In the rows, zero is written as 128.
Known rows, with every way that one mark hangs from another
rado[tele[sege[rane] sika]]: [154 158 122  95  87  66 132 114 122 124 164 117 116  96 195 125 126 132
 124 105 199 108 157 187 179 142  70 140 155 137 135  73 126  95  99 102
 128 121 114  94  85 112]
zozo[sege[bopir nofuba[lotu] rane]]: [181 116 171  90  94  69 155 102 141 143 116  91 110 102 185 129 116 134
 149 105 163  70 136 155 146 122 135 119 157  98 122  26 106 106 108 116
 135 167 124 109  52 116]
tele[sege]: [149 153 108 119 108  91 127 130 114 110 136 102 118 107 156 145 116 140
 138 117 148 137 148 156 134 137  85 129 145 122 151 124 132 100 117 114
 114 139  99 120  88 125]
rado[tele[sege[rane]]]: [157 133 100  96  95  78 118 141 131 122 144 109 118  84 192 139 136 118
 136 101 192 109 144 168 148 162  82 161 166 125 153  84 110  99 124 103
 125 131 126 100  93 113]
tele[bofe]: [137 145 124  93 108 118 151  97 103 132 139  78 126 125 145 130 130 155
 144 114 137 162 148 116 132 129 102  90 137 137 117 126 153  94 125 118
 142 128 116 128  98 120]
forek[sege]: [132 127 128 130 102 113 123 150 118 113 114  72  92 133 145 111 142 153
 131  98 147 134 143 131 128 156 100 131 119 138 149 110 162  95 119 121
 135 142  94 125 102 105]
potudiz[rado[rosi tele[sege]]]: [131 122  92 109  94  90 136 139 141 116 135  99 111  70 189 136 163 119
 174 128 211 143 146 149 140 152  82 137 125 135 152  98 160 104 133 117
 112 105 101  82  66 112]
fute[babaz]: [137 137 120 116 107 102 148 158 156 124 120  68 132 143 108 136 150 145
 158 119 127 128 126 130 107 165 111 109 123 103 131 135 148  94 121 131
 133 147  96 131 108 118]
rane[sege[bopir forek nofuba]]: [163 119 135 116 108  55 142  90  93 145 117 105 146  74 158 137 107 174
 153  89 151 116 152 166 129 119 127 124 167 115  65  39  78  83 158 155
 141 160  79  82  79 117]
rane[sege[nofuba]]: [152 116 141 103  96  93 152 117  97 122 130  93 125 105 142 137 127 156
 153  98 140 128 156 151 135 139 113 130 154 135 111  86 106  88 142 136
 139 136  79 109  97 121]
rado[rosi[babaz] tele[sege sika[potudiz]]]: [104 147 136  98  74  98 176 172 126 123 169  73 122 101 183 106 151 119
 156 126 191 139 168 156 136 151  73 120 149 133 102 107 134 101 127 103
 139 149  80  87  36  98]
rado[rosi tele[sika[babaz]]]: [104 131 120 108 107  93 163 170 128 145 161  71 120 115 162 101 163 126
 171 142 188 130 127 147 153 148  74 124 126 133 117 135 164  92 115 104
 141 130 108 103  76  98]
sege[forek nofuba rane]: [156 132 112 118  86  74 116 107 142 138 120 120 124  93 165 125  99 155
 139  86 152  84 130 147 122 158 116 118 162  92 114  76  74  79 141 108
 142 131 114 121  93 105]
potudiz[rado]: [120 138 122 119  89 130 139 104 144 128 125  95 115 125 140 128 131 143
 139 112 156 138 127 124 138 148 104 108 110 125 152 113 158 105 128 152
 128 127 107 132 109 127]
rado[tele[bofe sika[babaz]]]: [108 151 128  76  87 100 177 122 112 165 173  68 129 123 154  99 156 145
 140 143 167 160 132 139 152 133  86  93 141 161  83 121 157  91 117 125
 153 136 108 115  87 114]
sika[tele]: [135 110 120 113 126 108 171 144 133 128 152  87 124 128 161 136 139 145
 147 114 155 139 131 147 122 162  99 151 135 130 153 123 130 105 143 137
 136 152 112 131 107 132]
sika[tele[bofe sege[rane]]]: [160 143 106  81  86  77 166 110 123 139 155 110 128 107 178 156 136 151
 146 110 174 147 160 169 143 138  68 127 178 161 157  98 117 100 114 103
 132 136 118 115  94 127]
potudiz[rado[rosi[babaz] tele[sege sika]]]: [114 149 146  95  64  83 154 118 142 112 149 109 122  71 188 109 179 123
 165 126 213 143 173 167 161 143  68  95 135 154 112  85 175  94 133 130
 118 117  88  70  53 106]
rane[sege[bopir forek nofuba[lotu]]]: [175 131 164 118 121  61 154  81 110 153 131  89 136  69 174 137 104 158
 153  98 147 115 144 165 116  94 124 100 166  94  76  30 104  77 150 168
 141 156  85  99  63 136]
tele[bofe rado sege sika[babaz]]: [116 212 138  96  80  84 165  82 109 139 165 102 133 121 147 112 112 152
 117 135 157 159 145 159 181  94  38  35 142 153 101 116 161  96  80 128
 152 126  82 109  56 122]
nofuba[lotu]: [145 141 145 115 131 129 148 116 133 125 144  77 110 126 155 128 123 129
 140 122 142 129 121 122 122 125 102 102 125  88 156 125 164  99 120 132
 133 130 120 147  91 134]
sika[babaz potudiz[rado] tele[sege]]: [ 86 118  85 113  59 113 182 187 189 159 158  75 106 150 132 133 145 141
 154 150 158 142 103 146 109 176  67 145 143 154 175 121 118 106 116 160
 124 166  77 141  66 141]
forek[sege[bopir nofuba[lotu] rane]]: [179 105 172 117 108  91 146 113 130 140 103  92  81 127 162 132 131 145
 145 108 162  77 154 165 129 127 129 123 126  98 133  39 117 101 107 140
 136 139 105 108  51 100]
tele[sika[babaz potudiz]]: [ 80 148 118 121  78 129 171 172 137 153 164  67 111 181 112 100 118 142
 129 137 135 126 107 129 130 148  79 107 126 132 124 145 128  91  84 125
 149 158  90 147  81 118]
tele[sege[bopir nofuba[lotu]] sika]: [180 142 176 127 112  58 180  71 105 136 137 111 117 114 175 145 107 149
 134 153 159 105 170 190 151  80 103 100 118 100  94  59 118  93 101 155
 125 138  82  90  14 122]
bipiza[babaz]: [152 149 119 106 115 143 155 142 118 124 154 102 127 138 132 143 126 129
 147 107 126 114 131 127 120 155  92 107 123 104 148 155 135 105 136 126
 134 155 107 118  86 124]
nevot[lotu]: [144 125 134 111 123 126 157 145 141 125 133  94 114 125 151 148 125 144
 146 107 143 133 122 125 121 128  93  83 132  82 151 129 145 109 131 122
 142 136 124 170  94 143]
sika[babaz tele]: [112 108 105 109 110 102 177 179 156 154 150  77 118 140 135 133 151 141
 159 129 146 132 108 140 116 173  80 146 158 133 157 146 131 100 140 142
 136 167 113 144 105 128]
zozo[sege[bopir nofuba[lotu]]]: [170 111 177 109 109  75 171 105 130 134 121  79 114 100 180 124 112 142
 153 130 153 100 135 148 132 115 143 112 137 104 102  47 126 107 124 135
 133 167 109 108  40 130]
zozo[sege[bopir forek nofuba rane]]: [166 126 128 106  74  33 125 104 136 148 107 114 128  72 188 115  92 162
 140  75 167  72 132 163 141 145 134 126 171 113  87  16  68  93 134 109
 140 175 113  99  70 106]
fute[bipiza[babaz]]: [174 142 128 100 108 160 168 128 136 124 163  92 131 141 117 147 116 135
 153 107 139 114 108 112 125 176  89 120 132  79 133 140 140 101 128 158
 133 158 118 112  80 120]
fute[babaz bipiza]: [161 128 128 106 101 127 163 144 173 127 132  66 140 153  95 137 145 157
 172 123 139 126 104 116 109 187 104 125 129  78 118 127 154  87 109 159
 131 149 104 126  96 114]
rado[tele]: [135 116 116 100 121 104 142 142 123 128 152  81 119 109 172 120 145 132
 143 114 165 132 127 136 133 160 116 146 134 113 126 114 141 103 150 126
 138 138 126 121 107 122]
sege[bopir forek nofuba[lotu] rane]: [178 132 151 117 117  70 142  78 141 159 118 113 124  92 177 137  96 146
 140 100 158  78 131 159 110 113 127 104 157  64 100  40  82  85 132 143
 138 152 121 112  65 114]
tele[bofe[rosi]]: [143 154 123 109  95 133 158  96  98 105 131  83 130 126 148 157 137 136
 138 122 146 159 139 113 141 127 111  97 132 144 124 142 158  96 128  94
 129 102 111 128  99 101]
fute[bipiza[babaz[rosi]]]: [174 154 113  99 101 174 173 118 128  98 154  85 150 162 131 159  98 128
 172 105 122 113 100 109 110 178  89 145 152  87 148 148 146 109 110 141
 123 129 128 102  75 111]

Rows
[155 131 140  80  57  90 184 117 104 104 125 103 135  70 180 154 169 126
 155 132 172 142 170 143 139 154 120 106 179 151  70  93 123 104 182 110
 118 110  91  78  45  90] -> rado[tele[bofe[rosi[babaz]] sege[nofuba]]]
[166  95 147 116  87  75 135 119 116 135  97 105  88 122 150 131 136 156
 139  96 166  85 165 166 140 146 127 148 132 122 125  44  91 102 114 133
 136 150  95  98  71  83] -> forek[sege[bopir nofuba rane]]
[123 172  99  93  65  86 169 118  95 124 163  77 143 123 183 121 128 131
 163 146 167 160 144 166 148 126  61 116 172 179 108 115 157  98  93 100
 128 110 105  94  58 112] -> rado[tele[bofe sege sika[babaz[rosi]]]]
[147 148 125 119 102  59 122 115 124 138 121  88 141  79 187 107  92 161
 137  84 161 115 119 147 132 127 117 112 156 122  96  53 121  89 138 120
 135 189 111 110  82 122] -> zozo[sege[bopir forek]]
[152 112 129 111  80  87 120 136 129 119 105 102  81 124 151 117 142 157
 142  91 158  91 148 149 134 170 115 144 133 129 142  77 114  98 119 109
 137 131  98 120  87  92] -> forek[sege[nofuba rane]]
[168 122 123 117  99  55 125  95 125 159 107 126 135  99 164 141  90 154
 139  88 163  74 139 161 123 137 128 124 154  87  95  47  61  91 138 131
 137 152 112 100  74  97] -> sege[bopir forek nofuba rane]
[149 107 100  99  70  58 162 172 160 153 137 117 111 112 149 152 146 143
 163 132 160  85 136 182 132 174  79 163 185 137 163  99  74  96 133 124
 120 149  96 116  72 111] -> sika[babaz tele[sege[nofuba rane]]]
[108 130  93 106  67 112 153 153 153 132 147  79 110 117 172 122 137 131
 132 136 187 146 126 136 126 168  99 147 129 138 143  90 128 114 129 145
 129 136  90 116  62 134] -> sika[potudiz[rado[tele[sege]]]]
[164 101 161 106 101  77 164  97  84 131 119  98 134 107 137 155 122 155
 154 106 148 123 164 166 146 117 129 143 151 124  92  55  91  96 144 160
 133 157  83  87  79 118] -> rane[sege[bopir nofuba]]
[ 96 167 110 130  66 102 161 174 137 139 165  77 115 159 123 116 110 137
 128 151 138 131 123 149 135 139  58 113 139 144 137 136 121  89  80 122
 133 156  75 131  57 116] -> tele[sege sika[babaz potudiz]]
[155 121 138 117 100  95 120 123 117 128 102  90  93 135 151 128 134 144
 134  83 174 104 154 157 141 142 108 145 126 127 149  67 119 107  97 129
 135 159 107 106  96  97] -> forek[sege[bopir rane]]
[131 198 139 124 113  84 144  90 106  93 158 121 126  98 183 122 110 139
 135 118 186 134 157 171 182  95  40  80 114 122 129 111 157  99  84 107
 136 101  82  90  49  94] -> tele[rado[rosi] sege sika]
[143 190 147  98  94  59 175  54  88 113 152 120 134  90 185 130 113 157
 144 138 175 153 186 170 184  81  66  53 120 141  83  89 138  98  94  98
 150  83  67  75  15  87] -> tele[bofe rado[rosi] sege[nofuba] sika]
[129 150 129  87  90  62 181 108  94 167 165  84 132 108 165 124 140 151
 137 156 185 157 161 180 165 103  76 102 155 161  67  80 133  99 105 145
 136 158  97  80  48 117] -> rado[tele[bofe sege[bopir] sika[babaz]]]
[127 169 166  79  93 135 216  87 129 108 151  99 144 115 172 146 159 140
 131 106 163 163 137 123 148 141  88  70 155 146 103 126 150 117 163 139
 154 129 101 119  83 106] -> sika[tele[bofe[rosi[babaz]] rado]]
[150 134 137 112  66  41 152 115 119 157 128 127 115 121 137 142 114 143
 138 139 169  75 157 197 167 116  79 119 155 125 106  68  72  92  85 132
 123 152  90  89  41  95] -> tele[sege[bopir nofuba rane] sika[babaz]]
[100 139 125 106 114 129 198 146 151 135 173  78 129 163 166 113 108 146
 121 111 155 145 106 133 131 154  91 125 128 116 140 119 108 118 128 148
 165 158  98 141  78 130] -> sika[potudiz tele[rado]]
[135 131 116  95  59  45 148 147 138 153 156 121 113 100 167 124 147 137
 144 136 181  82 145 190 164 158  80 144 168 141 112  77  95  85 112 109
 134 131 101  95  55 102] -> rado[tele[sege[nofuba rane] sika[babaz]]]
[146 205 106 114 102  65 100  86 144 120 132 138 137  71 190 126  85 143
 109  67 176 111 124 168 152 129  58  83 170  95 134  70 109  93 110 110
 143 129 112 113  89 118] -> tele[rado sege[forek rane]]
[100 138  73  97  60 117 205 171 136 141 163  52 141 166 153 150 117 140
 176 147 136 171 128 140  92 153  70 148 188 177 155 142 110 102 103 114
 129 137  95 128  58 123] -> sika[babaz[rosi] potudiz tele[bofe sege]]
[150 136 123 113  93  70 122 106 105 133 133 104 140  68 159 124 106 168
 151  83 138 119 141 157 124 139 110 120 172 124  87  64 104  69 159 129
 139 141  79 106  97 121] -> rane[sege[forek nofuba]]
[126 213 127  97  92  76 144  78 121 117 137 110 159  48 190 118 117 151
 153  88 174 167 162 141 136 108  54  24 178 125  82  96 151  92 143 107
 153 124  87  85  56 103] -> tele[bofe rado[rosi[babaz]] sege[forek]]
[139 152  78 107  77  56 103 123 167 131 130 126 119  35 214 125 143 129
 166  95 226 116 137 159 136 158  72 130 158 123 150  61 130  88 133  99
 117 104 113  80  82 102] -> potudiz[rado[rosi tele[sege[forek rane]]]]
[172 110 180 106 121  89 177  86 103 133 130  82 126 103 149 148 123 143
 158 120 143 120 155 163 130  98 133 119 146  99  99  52 113  96 134 172
 135 152  91 100  63 133] -> rane[sege[bopir nofuba[lotu]]]
[151 146 128 122 113  74 132  96  96 144 128  93 148  81 155 130 100 161
 142  76 155 133 141 166 128 113 102 119 169 118  85  57 112  85 140 155
 140 172  99  98 104 128] -> rane[sege[bopir forek]]
[ 77 154 117  90  61 140 204 155 119 158 180  58 121 160 148 113 156 132
 134 159 166 160 111 121 145 146  96 111 137 170  92 137 145  94 110 109
 153 118  91 120  68  97] -> rado[tele[bofe[rosi] sika[babaz potudiz]]]
[172 145 129 100 107  47 183  87 140 154 159 100 138  66 208 148 121 175
 162 143 151 152 153 167 106 115  93  90 168 126 100  67 118  84 154 137
 135 130  89 112  35 138] -> sika[tele[bofe sege[forek nofuba[lotu]]]]
[175 140 140  92  93  92 182  98 110 110 144  92 116  73 208 163 158 120
 150 165 172 151 152 145 134 116 123 110 154 130 101  87 141  96 151 112
 120  90  97  96  27 108] -> rado[tele[bofe[rosi] sege[nofuba[lotu]]]]
[115 194  88 143  68  69 128 127 123 120 138 100 148 122 168 120  78 143
 152 118 148 120 117 172 120 133  49 107 173 139 124 121 136  74  92 100
 123 124  96 111  69 112] -> tele[sege[forek] sika[babaz[rosi]]]
[156 146 115 121 112  72 118  99 128 151 118 112 137 101 166 131  91 150
 131  75 168  96 129 157 123 128 100 122 154  91 113  65  89  95 123 126
 135 158 124 110 102 109] -> sege[bopir forek rane]
[155 116 128 128 118  60 149  96 115 151 108 105 133  93 157 136 100 170
 136 107 144 107 137 157 116 130 129 115 141  85  69  63  79  91 160 150
 136 154  98 101  59 108] -> sege[bopir forek nofuba]
[159 135 112 116  89 138 169 141 164 100 118  53 156 168 106 149 117 147
 191 124 131 128  99 113  97 186 105 142 143  84 127 131 155  92  90 143
 120 126 115 124  97 111] -> fute[babaz[rosi] bipiza]
[120 111 110 103 104 110 148 131 145 123 137  82 110  89 176 115 169 122
 172 122 202 149 134 126 139 159 104 132 110 127 143 109 166 107 144 123
 126 108 114  99  93 108] -> potudiz[rado[rosi tele]]
